Each row comes from the steps of one path. Every step used is in the known rows, and no mark comes twice. Write the path behind each row, first mark first.
Known rows:
ruvor/zagur/tidi: [  2  -3 -19 -31  15 -19  18   1 -24  15  -2   3 -19   5 -28 -11 -11  13
  10  -2  -3   0  -8   6  15 -23   3   7 -19 -14  -2   0  -2 -19  -9  17
  12   4 -13  -4  27  -9  13   9 -17   1  -9 -27 -19]
zaruge/zagur/tidi: [-28   8 -21 -22  11 -19  24 -13  -6  12 -15  -4 -20 -24 -14  -7  -4  -8
  11  -2   0   3  -5  -3  22 -10  -8  20 -10  -8 -15  18   9 -35   0   7
   3  -3 -30 -13  10  12  18   8 -19  -5  -1  -3  -9]
fize/madir: [  0   6 -12  10   9   1   9  -3   2  -3   0   0   7  18   7  20  10   3
  -5 -11 -17 -23  -9   9  20   1  15  28  -9   3 -13  10  15 -18 -16  15
  -6  -3  -7   5  -1   3  -4  11  -3  -1   5  -8  -2]
bupatel/zagur/poseb/kodep: [-15 -15  -4  -4 -13   7 -11   7  14   1  11  13   9  10  -1   2  14   5
 -10  -5 -15 -26  12  -9   3   3 -25  -5   1  -7   5  -7   4  11   5  -3
  21   7  -8 -39   8   4  10 -11  -2  -2 -18  19  -2]
zagur/poseb/kodep: [ -4 -21 -25   6  -4  -3  -9 -10   6   8   4   6   8  -3  -5   0  11  -7
  -5  -3 -19 -13  21   7  -2   4   5   4 -13  -6   4  -6   7 -11   3  -3
  10   5 -14 -23  -7  -2  -1  -3  -3   0 -19  11 -11]
ruvor/zagur/poseb/kodep/tegog/gururi: [  5 -26  10 -15 -12   3 -14  26 -22   6  18  -9 -10  16 -18   2   2   0
  11  -5  16  23 -17   2 -22   2   9  -9   9 -22   5 -24  -1  22  14 -20
  11  -1  17  13   9  -9 -16 -37 -36  10 -17  11  -6]
gururi/tegog/zagur/goraz: [ -2  14 -22  27  -6  23 -20  25  -5   2  10  11  20  -2 -21  -9  -1  -9
   3 -17  13 -23  17  12 -16  -9  41  12 -10   0   4   5  -5   3   7 -12
 -12 -18 -10 -28   8  -1   2  28  -9  35 -18   4   3]
tegog/kodep/bupatel: [ 28  11   4  -2  32 -21  30 -20   0  -3 -20   2   2 -17   5   1 -22   2
  -3  12 -21  12  -8  13 -15  -8 -12  -9 -12   3  -8   8  12 -19 -10  14
  10   2  23  29 -14 -15   2  13  42 -26   3 -20  17]
vazib/kodep/bupatel/zagur: [ 10   3  11 -12  13  -4  22   6   8 -16  -9   6   5  16  30   3 -10  21
  10   8 -15   0 -24  -4  11   8 -52  -9   6   3 -12   6   6   2 -18   0
  10  -5  11  15  -1   2  18  11  33 -14  20  -8   1]
tegog/gururi/poseb/zagur/goraz: [-10  23   3   2 -16   6 -37   0  -9 -18  28  34   5 -33 -13 -16 -14 -19
 -13 -16  24 -17   9  24 -10  -9  19  15   3  -6  11  16 -33  -1  11  -2
 -25 -21 -12 -13  -1   9  -2  10 -26  19   9  13  -6]
gururi/poseb/kodep/tegog: [ -1  -3  13  -3 -15   2 -12 -12  -4 -17   5 -16 -18 -10   7  -1   4   1
   3  16   4  21   0  -7  13  14   9 -16  11  10  -3 -27 -16   9   5   5
 -24  14  11  28 -15  24  -6  -3 -10 -16  -5  -9 -20]
tegog/gururi/poseb/kodep/bupatel: [ -7  13  28  -5  -1 -17 -25 -14  -1 -19 -12   5   1 -23  -1 -22 -10 -18
   1 -13  28  12  12   9  -1   1  -3  -1   0   3  -6   6 -25  -5   1  13
 -10  15   9  11 -17 -11 -24  29   4 -13  19   1 -16]
kodep/tegog/zagur/poseb: [  5   1   3  15   3  31  -2  12  -2  28  24 -27  -8   0  -5   5  12   6
  -6  16   0   5  -2  -6 -10  -1  46  -2  14  -5  12   0   4  22  -1 -14
   7 -11   3   3   1  -4  -7 -27 -13  14  -6  27  13]
zagur/poseb: [  5  -4 -20  -4  15  11   4 -12  15  15   0   2   3  -6   2   8  11  -4
 -17  -3 -14 -14   8   6   9   5  14   9 -15   0   0   7  16   0 -16   3
  -2   2 -13 -22   1  -6  12   7   1  11  -4  18   5]
tegog/zagur/poseb/kodep: [ -7 -14 -17  23 -13  10 -15   3   6  15  11   1   3  -7 -19  -3   6  -4
  -7  -1  -8 -14  32   8  -7  -7  33   2   4 -12   9  -3 -12  -3  13  -9
  19  -1  -8 -33  14  -9 -16  -1 -11  10 -24  15   0]
vazib/kodep/bupatel/zagur/tidi: [  2   7   4 -19  24 -23   8  17  -9  -1  -4  -9  -9   5   6 -10 -20  39
  30   7 -11   9 -10  -5  16  -3 -55 -10   5   0  -6   8 -18  -7 -10  11
  15 -13  -4  -5   8   9  16   4  37 -23  25 -21  -6]
tegog/kodep/bupatel/zagur: [ 21  19  17 -11  21 -17  30  -1   3 -10 -11  13   1   0  15   2 -16  16
 -10  16 -17  -3 -12   4  -9  -5 -41 -12  -4   6   1   8  10  -5 -13  16
  19  -2  26  12  -3  -8  11   0  39 -29  12 -16  23]
fize/zaruge/zagur/poseb/kodep/bupatel: [ -4 -27  -9 -16  -9 -11   8 -36  27  13   2  -4   9   7 -13 -26  -3  -9
   5  -4   6 -12 -16 -10 -10 -15 -31  30  15   1   0   5  15 -12  41   4
   5  14 -11  -9 -20   4 -25 -18   2 -11  -2   1  22]
giri/bupatel/zagur/poseb/kodep/vazib: [  8 -15   3   3 -14  23  -3  29   0  -1  10 -13  12  17  12  -4   0  35
  -1   1   3  16  -4 -24 -16 -11 -21 -15  -4  -4  17   2   7  29  -2   4
  -4   6   2 -12  11  11 -12 -43  11   0   4   6  31]
giri/bupatel: [  2  -9  -2  -6  14  19  26 -14  -7   1 -21   2   1  -2  12   0  -7  13
 -16 -11   1   8 -18 -15  24  -5  36  10 -17  -7  11  22  35  -9 -31  17
  -9   3 -13  -4  24  -4   2   5   5   1  20  -5  16]
kodep/tegog: [  4   1   2   0   7   9  13  -4 -10   1  -9 -23  -1  -2  10  14  10  -4
  -5  12  -9  23 -20  -5  16   7  19  -5   1   1  -3 -11  20   3 -10   3
  -7   3   1  26  -5  13  19 -11  -2   0  -1  -7  -3]
gururi/tegog: [ -5  10 -18  10   6   0   6   1   1 -10 -25   8  11   2   0  13   5  -4
  13 -18   8  -3  12   0  14   9  20   9 -18  13  -7   5  15 -15 -12  -2
 -13   5  -6  -7   8   4  12  43   2  20 -10  -9 -12]
giri/bupatel/zagur: [  2   1   7 -17   3  24  27  11  -5  -3 -11  10  -1  10  19  -3  -1  30
 -23 -11  -1 -10 -24 -27  30  -4   5  -1  -6  -7  16  26  25   7 -25  20
  -6   1 -10 -20  27   2   9   0   4   0  27  -3  19]
zaruge/zagur/poseb/kodep: [-15 -20 -30 -10 -10  -2   5 -21   7   5  -1  -1  -3 -13   0 -11   8 -16
  -1  -6 -10 -11  13   1  -2   1 -13  14   1 -10  -7  -5  15 -18  23 -16
   1   4 -14 -25   0   8  -3  -6 -23  -1 -25  22   6]
vazib/kodep: [ 10   1 -13   8  15  -4  15   2   9 -18  -2  -5  -3   6  28  22   0   6
   7   5 -22  -3   5   9  16  24 -15   1 -16   3 -21  -2  10 -16 -29 -10
 -10 -14  -2  17  -3  -6   6  16   9   3   3  -6 -23]
madir/fize/goraz: [  1   0  -6  -1   6 -18   4 -33   7  22 -40  36 -15  23  -4  20 -24  -5
 -11  -7 -19 -18  -3   0  13   3  19   1  11   2  -7  10  16  -1   6  17
 -10   3 -21   4  15 -12  11 -16   1  14  17 -30  -5]
zaruge/zagur: [-17   8 -22 -14   4  -2  30 -17   5   2 -18   2  -7 -12  14  -2   7 -18
 -11  -4  -6  -7  -9  -1  26  -1  -5  25  -3  -5 -13   5  28 -27  -2  -5
 -11   0 -13   3  10  -1  13  14 -19   5  -5   7   2]
poseb/kodep/tegog/zagur: [-10 -10   7  22 -14  13  -5  11 -13   1   7 -21  -2   2 -13  10  13  -7
   6  13  -1  19   4  -9   3   3  32  -9  13  -1   1 -20  -7   3  11  -3
  20   4   9  18  10  10  -9 -23 -13   1 -22  -7   0]
madir/fize/tidi: [ -1   1  -1   3  21 -17  28 -10 -11  19 -19   6 -10  18  -7  10   8 -27
 -18  15  -9 -25   1  17  19 -11  -1 -14  -5  37   8  -8  22 -15  -6  26
   4 -19 -23  -2  -3  -6  20  -1   5  -2  17 -30  -6]
fize/zaruge/zagur: [-20   5 -13 -14  -3  -6  27 -24  22   0  -3  -1  -9   8   2   2   0 -24
 -10  -7   1 -31 -24 -15  29   1  -8  39  -4   5 -13  12  20 -19   8   6
  -7  -5 -18   3   1  -1   6   4 -21   6  10  -6   5]
gururi/poseb: [ -2  14  -2  -8   5   0   8 -21  11  -8  -1  10 -12 -16  11   1  -3  -8
 -17   0   7 -14   6   6  26   5  18   5 -15  12 -10   0  -5  -6 -19  12
 -27   6  -7   5  -5  -3   5  40  -3  -6  10   2 -22]
fize/zaruge/zagur/poseb/kodep: [-18 -18 -22  -3 -23  -8   1 -22  30  13  14   0  -5   7 -14  -7   9 -18
  -3  -6  -2 -27   4  -8   4   0 -19  31   5  -1  -2   2  10 -13  31  -5
   4   1 -21 -18  -7   8 -14 -16 -23   0 -13  12   6]
madir/fize: [  0   4 -11   3   7 -17  21 -19 -13  13 -32  25 -11   5  10   7  -4 -14
 -15  -8 -11  -9  -3  10  13   1  18 -14   1   2   2   4  11 -12  -8  10
  -3  -3 -21  -3  16 -11  23   5   4   3   3 -27   4]

Write each row's path:
[ 14  -2   2   6   7   8  15   9  -6 -16   7 -31  -9   8  32  22   3  14
  17  21 -19  30 -19  -3  14  23 -14  -5   7   8 -12 -16  12   0 -18 -18
 -10 -14  13  45  -9  15  14 -15   6  -2   3 -14 -17] -> vazib/kodep/tegog
[ -1  12  -9 -13  -8  21   4   8   3  -4  13  21  10  12   6   1   7  -8
 -21  -7 -17 -31 -11   3   9  -9 -13   7  -1  -5   7   3   9  11 -11  -3
  -8 -12 -16 -29  14   4  37  -2  -5  11   2   0   9] -> bupatel/zagur/goraz
[  3 -16 -12  27  -4   0 -23   6  -5  12  -2  -6  24  -2 -22 -28 -10  12
  21  -5  20   0  22   3 -31 -14  23  -2   2  -4  13  -2 -13   1  27 -11
  20  18   3 -29  -4  -3 -31  26  18  13 -23   8  11] -> gururi/tegog/zagur/poseb/kodep/bupatel
[ -5 -17  -3  14  -1   2 -12 -12   1  20   2  -8  16 -12 -15 -22  -5   1
   1   8   2  -1  20   6 -26 -17  16   4   5 -11  14   2  -7  -1  17   1
  31  11   3 -20   1 -10 -23   0  18  -3 -16  10  18] -> tegog/zagur/poseb/kodep/bupatel
[ -9  -6   8  -5  -7 -15   5 -10  -5 -11 -14  11  20   8   5 -10   2   8
   2   1  -6  -5 -13 -10   6  -7 -35  -4   6  -2   6  -1   2   2  13  14
  21  25   1  -9   1   6  10   7  21 -21   0 -16   7] -> poseb/kodep/bupatel/zagur
[ 16  -4  -1  -3  21 -10  19 -13   1  -8 -12 -10   4  -2  31   5 -14  16
  12   5 -18  14 -13  11   4   4 -26   4  -4   3 -11   2   8 -17 -21   1
  -2  -4   9  27  -8  -4   6  21  35 -10  12 -16  -7] -> vazib/kodep/bupatel
[ -8   5  23  20 -26  10 -14   4  -5 -10  17 -18 -19 -12  -6  -5  -1  -3
   3  18  17  15  15  -5   2  -2  32  -7  17   5   0 -22 -31  14   7  -1
  -7  11  17  25  -5   9 -20  -1 -16  -2  -6   6 -17] -> gururi/poseb/kodep/tegog/zagur
[ 19 -11   6 -14  20   9   2   7  14   1   7  -1   6  17  33  -4  -7  38
   8   5 -16  -5 -16  -6  -4   2 -51  -4  11  -4   0   7   3  11 -13 -11
  13 -11   6  -8  -8   1   5   0  27  -9  18  14  12] -> vazib/kodep/bupatel/zagur/poseb
[ 10 -32 -24 -14 -11  -5   5  -5  -8   9  15   7   3   7 -14  -9  -3   8
  -2  -8 -14 -13   2  13  -8 -14  -4   1  -7 -18   1 -22  10   2  10  -5
  13  11   1 -18  12 -14 -15  -1 -27   6 -32   2  -8] -> ruvor/zagur/poseb/kodep
[ 17  25   1  15  15 -19  15  11   4 -14  -4 -17   1  -3  10  25  -5  -8
  -1  21 -22  15   2  12 -22   0 -20 -13 -17  18 -10   2  -3  -2 -13   6
  -5 -13  33  52 -13 -10  13 -15  30 -10  -9 -16  11] -> tegog/kodep/vazib
[ -6   6 -19  28  -1  15 -15  22   8  15   5   0   8   0 -19   0   3   9
   5  -9  18 -25  30   4 -13   3  46   6  -9   7   8  14  -8   6   3 -21
   1  -8  -4 -29  12  -8  -9  26  -4  29 -13  29   6] -> gururi/tegog/zagur/poseb
[ -3  12  18  -1   5   9   4  19 -16  -6  -7 -14  -9  -2   9  23  17 -19
  -2  -2  13  28 -17  -6   7  16  21  -6   1   0   0   7   8   6 -17  -5
  -8 -10   8  31  -3   0  13 -17 -13   6  15   0  -3] -> kodep/tegog/gururi
[  9  -2   6 -22  15   7   7  -7   7  14  -1   7  15   7  11 -11  -2  18
 -13  -3  -8 -14 -19  -4  -6 -11 -23  -7   3  -1  10  13  17  11  -6   5
  14  13  -5 -25  -1  -4  12  -4  24  -6  14  16  24] -> kodep/bupatel/zagur/poseb
[  7 -23  -9   5  -6   9 -10  -3  -5   7  12 -20   5  -1  -5  11  15   5
   6  11 -12  24   1 -12  -7   5   7 -11   7  -2   5 -22   8  10  11 -13
   1  10  -5   3 -11  17   0 -33  -7  -4 -18   5   2] -> zagur/poseb/kodep/tegog
[ 10  19  35   0   5   7 -12  24   0 -23  14 -21 -33  -4  33  17  -4  13
  12  10  18  30  -3   4   3  32  -2 -14   7   2 -17  -4 -28  16 -28 -22
 -40 -24  24  53 -23   3  -8   0 -10   0  35   6 -32] -> vazib/kodep/tegog/gururi/poseb
[-10   2   0   5 -16 -10 -11 -19   9 -19  -2   9  -9 -17   1  -8  -2 -10
  -6   0   0 -11  21   9  16   4   2   1  -8   6 -15 -12 -19 -12  -4   5
 -17  14  -9  -3  -9   5  -8  33  -9  -9   0  -1 -29] -> gururi/poseb/kodep
[-18  16  10   3 -16  -6 -21   0   6 -23  -2  13 -12 -15  -8  -1   7 -24
  -9 -12  23   0  22  14   9  14  18   4  -9   1 -12   4 -29 -10  -4   2
 -17   4   2  -2  -6 -11 -15  28 -17   1  12   8 -26] -> tegog/gururi/poseb/kodep
[-12  -1 -12  -7  -5 -23  36 -35   4  18 -25  21 -25  15   0   2 -14 -27
 -11 -14   3 -27 -26  -7  18  -2 -10  15  12   5  -3  11  19 -14  19  11
 -13  -5 -31   6   7 -11   4 -14 -12   2  15 -23  17] -> madir/fize/zaruge/zagur
[ 16  29  -5  24  14 -22   4  30   6 -24 -10 -15   8   3   6  21 -11   8
  19  12  -5  22  14   5 -36   6 -19 -17 -20  24 -14  -1  -8   0  -7  -7
 -20 -15  32  48 -12   0   6   8  30   0 -15 -21   0] -> gururi/tegog/kodep/vazib
[ -6  -2  -8  31 -13   9 -27  18   6   6  20 -25  15  -1 -11   6   5 -14
   2   7  -1  10  30   4 -30 -14  19  -4   1   4   2  -5 -16  12  12 -12
  19 -10   5   0   2 -10 -19 -16  -2   9 -26  12   9] -> tegog/zagur/poseb/kodep/vazib
[ -1  28  31  -8   3  11 -12   8  -3  -9   7 -13 -23 -11   8  11   7  -9
  -5   2  28  17 -11  -2   4  19  25 -10   2   6  -3   1 -14  19 -16  -4
 -31  -8  12  29 -15   4   1   3 -20   4  29   8 -12] -> kodep/tegog/gururi/poseb
[ 10   5   1 -21   3  11   7  -8  -1   1   6  20  25   8   5 -22  -1   1
 -14  -1 -11 -15 -28   1  -6 -24 -20   4   4  -6  12   6  11  12   3   9
   4  -3  -6 -16   2   0  24  -2  18   1  14  -3  33] -> kodep/bupatel/zagur/goraz
[ 30   7  16 -15  26  -2  18  -1  11   4   3   9  -2   7   5  -7 -12  26
  -8   9 -22 -14  -8   2 -28  -5 -43 -17  -3  -2   5  12   3  10  -3   3
  23  -5  22  -7  -5 -12   5 -14  42 -21   8  12  34] -> tegog/kodep/bupatel/zagur/poseb
[-13  -1  12   8 -13  -1 -11  17 -15 -13  -5 -13  -4  -3  -4  16  19 -19
  12  -3  10  31  -5  -7   5  18  14 -11   5  -5  -1  -7  -5  -3   5  -8
   6   2  10  22  -4   9   0 -22 -15  -2  -2  -7 -12] -> poseb/kodep/tegog/gururi
[  0 -13   9   7  -4   7 -25  19  -8   4  11 -12   2   0  -7   9  20 -11
   6  -3   8  30   7  -6 -15  14  14  -9   3 -11  11  -6  -5  19   9 -13
   4  -3   6   3 -10   6  -8 -38 -14   9  -4  15  -6] -> zagur/poseb/kodep/tegog/gururi
[-14  17  37 -18 -19 -12 -22   7   2 -23  -6  18  -1  -5   5 -21  -5  -1
  -5 -10  33   2   0  -3   5   4 -21 -11   9  -2   4   8 -33  10   1  14
  -3   9  14  -2  -5  -5 -10  17   5 -14  36   3 -10] -> tegog/gururi/poseb/kodep/bupatel/zagur
[ -6   6  23 -16 -14 -13 -10 -17   9 -20  -5  17   2  -5   2 -19 -10  12
  -8   1   7  -5  -2  -2   9  -5 -30 -12   8   6  -4  -9 -17   6   6  17
   3  27   9  -2  -5   5  -3  22  12 -24  13  -9  -4] -> gururi/poseb/kodep/bupatel/zagur
[-14 -10 -20  34 -12   9 -30  22   4   6   9  -1  15   1 -23  -7   2   7
  16  -9  17 -17  45   4 -18  -2  31   6  -7  -2  11  -3 -19   1  16 -20
  13   2  -4 -42  10  -2 -20  18  -9  21 -31  18  -7] -> gururi/tegog/zagur/poseb/kodep
[-10  16  28   3 -11   6 -27   7 -16 -23  18  -1 -12 -23  -2   6  -3  -3
  -3   1  32  25  -7   1  -4  11  20  -5  17   4   6   6 -29  12  -1  -1
 -15  -2   6  23  -8  17  -5 -12 -20   4  14   3 -10] -> kodep/tegog/gururi/poseb/zagur
[ -9  -1 -13  42 -21   6 -38  37   1   1   8 -22  20   7 -24   2   1  -3
  26   1  20  12  39   2 -44 -14  18  -3  -8  13   4  -6 -26  19  23 -19
  -2  -4   8  -4   0   0 -23   2  -1  26 -37   8   6] -> gururi/tegog/zagur/poseb/kodep/vazib
[ -8  -8  21   0 -17  14 -25  37  -8  -3  20  -4  -5  15  -3  12  26   3
   3  -5   6  14  -7 -15 -10  19 -11 -22  16 -11  10  -5 -16  27   9 -17
  16  -6  13  -9  -4   8   0 -48 -19   4   1  22   6] -> bupatel/zagur/poseb/kodep/tegog/gururi
[ 20 -37 -10 -24   3 -15   7 -20 -18  12   2   3  12   6 -14 -26 -11  13
   6  -5  -6   7 -18  17 -21 -23 -17   0   1 -20   3 -20  10   0  20   9
  21  24   5 -10   4 -12 -15   1   3  -4 -26  -8   7] -> ruvor/zagur/poseb/kodep/bupatel
